What can hang from each mark
U: L Q X
X: Q
W: U
H: U
L: H U
Q: L W
E: X
M: E X

Each row was made from one small tree. The marks that hang from a mark follow it in brackets, in alphabetical order. Every link used is in the known rows. Write each row's tree.
In the rows, 128 means zero.
Known rows
M{E{X{Q{L{U} W}}}}: [147 116 154 139  84 188 141 146  57  89 132 118  98 113 124  70  92 106
  99 142 114 168 159  89 177 129 162  94 114 102 160 105 197 130 170  80
 118 141 186  71 106  93  71 152 172 172  90 122 126 134 139  95 189 123
 136  80 112 129 167  98 155 135 167 171  89 122  80 147 108]
E{X{Q{W}}}: [ 98 141 120 186  94 172 101 135 103 147 166 154 153 109 157 150 116 160
 131 160 110 174 164 114 137 105 118  90 136 110  96 127 143 157 109  77
  98 139 157 133 151 117  70 145 135 135 104 156 121 147 146 106 146 130
 122 116 151 161 153 136 108 153 102 111 141 127 133 129 107]
Q{L W}: [128 103 132 117 158 130 100  95 100 113 115 139 136 122 143  87 134 113
  79 122 115 109 194 131 162  99 158 125 103 129 147 150  70 144 188 135
 117 143 163 112 124 161  36  94 123 137 103 129 139  70 165 108 104 105
 100 120 140 162 110 138 162 128 100 157 134 122 134 136 123]
U{L{H} Q{W} X}: [172 131 129 100 108  90 111 112 149 154  67 123 101 116 126 142 144 113
 137 141 142 142 100 156  69 135 114 126 146 139 130 152  76 150  67 193
 165 140 124 128 172 148 172 188 113 136 115 113 138 162 112 143 129  99
 140 149 160  75 123 126  99 146 107  85 135  95 116  99 165]
W{U}: [ 47 127 143 151 142 130 109 109 167 116 197 131 166 118 141 136 145 115
 149 101 125 116 120 113 131 151 124 149  78  95 140 126 112 134 117 128
 134 106 131 151 108 120  67  75 106 114 137 141 108 132 121 127 103 159
  66 130 120 130  88 154 104 102 144  97 159 163 112 130 157]
M{E X{Q{L W{U}}}}: [107 130 187 107  42 194 107 162 127  88 178 146 128 131  75  51  48 103
  97 143 101 116 109 102 176 145 177 127  96 122 138 118 130 201 156 109
 123 135 125  81 101 167  54  90 122 208 142 141 138 107 182 105 156 111
 131 102 135 130 153 158 112 112 168 218  97 100  41 182 118]
M{E X}: [ 59 143 113 113  31 140  31  90 125 170 242 159 134 116 136  93 106 125
 152 105 118 117 123 129 191 194 143 115  23 135 164 108 127 174  69 114
 115 108 115 119 135 160  41  97 119 139 131 106  73  91 184  60  45 155
 110 185 108 190 125  82 145  51 179 140 180 143  32 190 171]
Q{L{U{X}} W}: [145 107 170  89 135  75 141 113  89 103  61 106 102 120 143 111 147  89
 114 126 167 149 149 139 145 102 123 126 130 141 141  91 137 111 153 154
 118 107 170  92 161 130  99  87 142 146 128 109 143 104 121 113 113 111
 148 158 100 112 105  90 141 128 130 112 146 104 128 134 144]
Q{L}: [116 137 107 136 173  98 103  99 109 125 166 141 135 137 150 104 130 134
 111  91 113  76 148 112 156 133 161 117  69 125 135 143  94 118 129 140
  93 126 147 131  80 154  68  82 113  96 116 131 115  76 166  87  92 161
 102 133 128 174 104 130 193  88 123 126 166 169 131 143 147]
H{U{X{Q{L W}}}}: [146 141 132 107 134 116 181 137 115 123  82 127 132 152 128 147 128 107
  96 153 119 138 165 148 106 124 125 145 178 144 102  89 158 115 172 102
  99 130 132 155 133 137 164 115 129 151 179 134 154 102 125 106 126  95
 151 106 124 143 103 124 101 153 118 151  92  71 139 116  76]
X{Q}: [101 169 101 183 153 146 111 145 129 185 207 156 142 133 154 157 106 160
 169 129 116 107 134 117 174 131 127 124  83 107 124 120 130 137  93 116
 108 111 124 194 150 143 134 117  97 100 145 155  87 121 159 131 132 166
 131 121 168 176 139 135 144 110 124 108 126 178 150  98 106]
H{U{X}}: [ 86 133 109 112 130  74 126 106 145 138 141 109 135 123 165 164 167  89
 154 114 135 153 121 156 104 163 115 149  69 122 133  83 164  97  89 102
 101 100 114 174 143 113 140  78 126  77 181 109  91 120  98 113  57 147
 120 177 105 181  77  95  98 110 145  70 179 112 141 115 135]
E{X{Q{L W{U}}}}: [108 115 184 166 112 176 161 147 118  72 126 139 160 104 129 106 123 112
  89 146  99 157 143  89 123 100 147 106 156 123  89 155 143 142 175  82
  80 134 154  90  79 120  82 111 129 159  99 148 158 144 124 120 184 117
  97  84 155 100 136 157 109 157 103 117 111 103 119 143 111]
W{U{Q}}: [111 138 150 123 129 166 142 123 155 121 185 103 173  92 157 117 119  99
 159 106 121 136  92 120 128 127  96 161 110  59 110 127  76 162 101 133
 143 119  99 149 129 118 125  95 119 142 141 120  73 164 116 155 116 122
  76 118 126 134 116 170 111 147 159  85 141 172 139 106 122]
U{X{Q{L{H} W}}}: [167 170 114 141 124 101 116 145 105 137  62 153 106 137  80 165 135 145
 100 139 136 124 136 163 144  82 125  81 153 182  99 146 131 100 147 152
 126 154 141 133 161 167 143 154 143 110 123 143 168 107 157 144 167 116
 167 110 170 109 129 106 131 119 115 155 111 112 150 170 137]
W{U{Q X}}: [103 157 166 111 120 107 178 146 164 102 143  96 150  75 157 175 138  84
 158 113 149 136  67 148  97 130 101 156 111  84  88  92 125 133  51 177
 125 124 107 150 146 132 164  96 133 147 174 106  81 182 125 125 107 122
  93 163 138 114  75 140  75 150 178  51 154 145 120 114 133]
U{L Q X}: [151 151 140  95 109  64 136 118 152 161 149 140 141 116 171 156 122  65
 156 122 123 121 102 144  97 142 137 137 109 107 113 101 115 141  25 186
 120 131 107 186 155 161 188 147 113 143 132  88  90 167 113  80  82 129
 122 164 161 120 106 128 131 140 124  21 143 132 126 101 136]
X{Q{L{H} W{U}}}: [127 118 142 154 161 165 126 154 134  99 108 134 130 155  75  94 132 168
 107 135 119 110 107 122 153  90 117 131 169 148 139 188 132 131 188 130
 147 145 120 115 120 137 102 132 125 122  92 165 183 111 124 167 200 126
 135  65 154  95 120 141 136 143 108 200  83 125 129 141 124]
E{X}: [ 47 109 115 177 121 113  96 108 120 147 193 153 160  73 189 147 150 139
 140 139 124 153 161 106 145 130 118  71  75 113 125 137 139 119  62  93
  88 131 158 143  97 106  60 125 131  79 119 134  75 122 142  93  74 179
  74 148 129 183 117 114 142  95 122  80 187 164 135 147 141]
H{U{L}}: [121  81 140 116 165  93 104  78 171 133 174 125 149 158 172  68 160  87
 151 122 122 122 129 113 114 183 154 188 100 109 179  91 136 122 143 102
 125  87 124 158  90 115 150  98  83  92 147 117 113 108  75  99  75 154
  90 147  78 153 120 171 142 111  95  93 164 114 118  83 131]
H{U{L X{Q{W}}}}: [155 110 163  95 107  76 136 126 161 155  94 123 127 168 138 150 122  80
 143 156 149 175 128 142  74 159 133 180 139 116 140  61 185 136 120 112
 101 106 142 159 151 132 192 126 101 134 144 116 171 151  70 110 116 104
 148 137 127 123 117 155  78 155  70  82 109  60 125  65 104]

Write each row's tree
[154 119  75 195 192 146 135 136 116 139 158 121  93 163 107 100  95 180
 147 131 137  91 121 116 196 104 153 109 151 147 164 163 182  66 161 133
 160 120 135 123 100 112 156 132 115  93 119 128 114 132 122 176 172 180
 169 100 114 117 189  79 193  98 131 160  95 169 161 132 138] -> X{Q{L{H U}}}
[163 145 135  58 123 119 183 102 134  82  65  77 131 131 167 137 141  92
 100 146 118 140 140 156  80 124 110 170 158 108 105  85  90 118 156 128
 100 103 120 115 133 128 162 123 145 182 149 101 106 115 110 107 104  63
 139 137 107 122 125 150  92 162 145 142 115 111 136 117  83] -> H{U{Q{L W} X}}
[153  92 160 143 130 144  99 155 165 145 124 131 147 156  79  98 129 132
 128 148 136 132  90 126 106 156 124 144 162 134 155 178 128 169 141 142
 160 131 117 144 139 120 134 148  90 111 103 155 184 160  84 189 205 119
 138  79 139  69 148 175 107 146 106 125 102  95 124  89 152] -> X{Q{W{U{L{H}}}}}
[125 107  92 190 129 169 143 144 111  87  87 125 139 145 119 123 135 167
 101 169 115 147 132 120 125 103 145 107 180 164 128 164 172 104 175  30
 108 145 146  97  72  62 135 168 157 120 115 141 173 120 108 147 164 124
 131  83 110 129 164 123 141 152  98 180 130  97 143 144 108] -> E{X{Q{L{H{U}} W}}}
[ 73 156  99 145  44 176  74 147 113 169 248 172 121 136 116 124  74 139
 173 117 111 118 104 131 206 190 145 117  31 129 151  96 140 170  62  86
 110 112 113 132 149 163  86  96 123 149 150 129  89 115 190  81  83 155
 137 165 137 194 155 111 133  87 182 156 139 141  58 172 136] -> M{E X{Q}}
[152 184 160 119 126 104 136 132 111 129  91 135 106 126 125 165 130 112
 103 136 135 128 150 145 144  84 148  97 125 142  89 106 125 138 143 130
  96 149 145 137 162 171 131 111 124 150 121 135 141 115 158  99 134 120
 166 134 180 138 102 128 135 126 131 124 107 100 144 134 114] -> U{X{Q{L W}}}
[118 143  94  91 113 124 169 100 153 111 145  86 155 109 181 180 153  92
 166 118 131 140 104 147  89 144  95 161 121  79 114  63 136 110  83 123
 116 111 106 162 141 103 185 137 141 138 180  94  70 158 105 122  62 119
 131 181 105 152 103 130 101 150 165  73 156 135 139 108 116] -> H{U{Q X}}
[155 159  72 150 185 142 137 112 133 114 131 126 126 131 115 119 122 169
 129 111 120  65 119 133 136 115 120 116 131 128 129 173  63 117 119 156
 151 152 102 128  94 143 142 159 134 112  99 110 100 127 159 133 111 144
 121 100 128 132 150 136 187 120 142 159 124 192 148 141 131] -> U{Q{L{H}}}
[132 164  83 184 184 146 127 153 121 147 166 138 102 144 105 130 118 190
 129 116 113  73 130 109 180 113 164  95 126 164 131 171 125  84 149 137
 126 136 132 166 104 160 135 126 134  75 126 160 143 102 165 151 139 179
 148 113 159 151 163 118 191  87 133 183 114 184 161 128 143] -> X{Q{L{H}}}
[103 139 138 148  35 202  84 143  91 159 156 180 120 106 138 131 138 144
 136 137 101 175 142 113 167 135 126  85  93 112 127 112 158 179 101  59
 103 166 168 114 145 132  61 157 154 162  93 138 124 131 168 101 141 130
 107 110 150 175 135 120 117 135 138 138 115 114  98 134 110] -> M{E{X{Q{W}}}}
[113 157  94 134 121 113 163 134 138 170 141 127 140 137 151 197 135 121
 175 115 145 144  96 147 106 163 112 143 125 127 111  58 187  89 100  89
  81  95 109 195 134 112 207  99 116 110 171 133  89 142 112 102  94 146
 140 148 124 152 106 104 109 129 134  96 124 116 149 120 103] -> H{U{X{Q}}}
[112  92 194  78 104  44  90 126 172  93  55 130 108 128 106 112 198  85
 119 117 162 143  85 135  84 139 118 122 143 175 156 164 112 154 108 198
 162 132 124 132 158 124 120 134 115 105 115 122 195 141  91 150 148 120
 121 157 127  57  76 125  68 129 109  89 162  78  97 116 187] -> Q{W{U{L{H} X}}}
[164 125  85 145 164 113  98 118 146 168 157 131 119 113 122 113 136 157
 152 129 110  99 116 119 129 161 133 144 113 116 152 177  72 127  75 180
 166 125 102 150 129 142 168 162 113  90 105 108 119 154 105 153 100 152
 121 122 145 128 157 136 169 115  98  96 133 173 141  95 152] -> U{L{H} Q}
[175 163 108  67 165 115 194 127 131  98 108  96 151 119 176 148 134 100
 130 125 129 126 125 145  80 142 138 164 131 119  97  71 127  89 101 131
  92 115 104 159  98 107 201 103 141 154 167  97  79 117 116  91  56 101
 126 149 113 144 101 122 144 131 160 111 145 125 150 134 112] -> H{U{Q{L} X}}
[178  95 156  84 154 152 129  91 148 141 124 114 155 156 164  82 126  74
 113 147 103 147 154 118  76 171 120 189 148  42 157 107  81 171 159 129
 140 117 119 131 123 108 151 147  91 168 127 106 116 142  71 136 104  92
 115 132 108 135 145 194  90 182  68 111 120  98 129  55  79] -> H{U{L Q{W}}}
[125  99 186 107 144 133 119 120 130  81 116 117 151 128 126  58 137 106
  87 126 117 137 153 125 136 100 131 134 121 100 131 146  61 145 195 150
 129 117 146  93  97 137  26  69 130 141 129 144 152 102 121 114 136 115
  88 116 130 117  92 182 108 116 130 147 134 128 123 117 140] -> Q{L W{U}}
[167 157 116 101 114 126 150 127 111 101  58 120 114 127 112 157 145 147
 111 120 137 107 125 158  93  95 114 112 172 162 106 160  81 113 115 165
 144 145 130 109 152 160 149 176 158 138 128 112 142 116 158 136 129  73
 142 134 138 105 122 117 134 125 137 146 120 117 139 150 146] -> U{Q{L{H} W} X}
[122 122 155  96 115  67 153 135 185 109 103 124 115 119 117 158 152  81
 154 121 141 119  47 136  60 153 114 163 138 137 123 125 106 131  40 197
 165 120  65 152 130 118 203 165 125 115 134 104 137 183  79 151 115 113
 119 155 133  62 118 121 113 161 150  45 141 114 120 108 176] -> W{U{L{H} Q X}}
[141 134  85  93 108 135 150 104 139 117  74  89 109 120 126 176 164 124
 144 148 146 159 111 171  66 141  55 154 169 129 130 121 114 110 108 122
 153 122  82 136 170  94 174 158 132 124 140 114 113 151 116 172  85  75
 145 156 103 117 121 139  68 160 144 119 133 111 141 134 135] -> L{H{U{Q{W} X}}}
[151 104 106 162 169 173 138 128 119 121  99 129 128 180  87 104 130 169
 101 152 128 117 156 126 133 123 124 150 173 144 148 160 133 117 228  84
 140 140 117 122  92  99 137 143 120 107 125 154 164 105 118 172 161 128
 144  76 115 122 149 148 133 132 101 218  81 113 162 120 102] -> X{Q{L{H{U}} W}}
[119 132 105 181 127 170  99 142  92 116 107 163 125 100  95 116 108 179
 116 149 128 135 155 108 148  71 145  56 167 169 120 195 146 110 147  89
 112 168 145 102  90 116  96 178 164 124  92 150 153 133 158 137 166 145
 131  99 156 129 202 111 157 134 110 180 114 127 142 153 130] -> E{X{Q{L{H} W}}}
[165 106 105 155 162 150 131 148 101 137 100 117  89 159  90  83 107 180
 124 143 162 101 153 134 171  99 121 109 181 149 171 157 148 108 200 142
 167 122 143 100 143 120 111 160 128 120  97 136 162 125 126 180 212 142
 175  91 114 104 190  91 154 120 115 197  98 134 164 136 110] -> X{Q{L{H U} W}}
[139 161 135 162 145 109 170 181 139 101 123 142 110 130  78 134 133 131
 119 108 134 104  63 114 121 115 131 103 145 183 106 146 169  80 118 159
 122 134 110 148 107 147 193 126 143  96 145 153 154 127 119 156 170 140
 147 115 140  79 113 100 137 118 175 139 126 137 145 168 159] -> W{U{X{Q{L{H}}}}}
[136  82 117 111 156 133 101 108  92 106  85 116  83 132 105  50 129 149
 102 129 168 110 158 129 178 108 126 130 152 148 184 178 115  99 214 151
 193 145 140  57 104 114  65 138 139 109 104 124 147  95 125 166 158 144
 152 107  74 105 161 121 147 109 109 200 121 122 133 148 154] -> Q{L{H U} W}
[128 128  96 137 105 123 118 162 127 178  78 120  67 122 100 181 129 154
 148 145 177 140 112 144 150 108  88  83 170 149 150 136 194 114 120 159
 177 110 128 122 205 104 162 159 135 116 135 128 134 169 129 186 193 125
 182 135 128  87 159  87 111 136 129 107 119  88 152 126 137] -> L{H U{X{Q{W}}}}
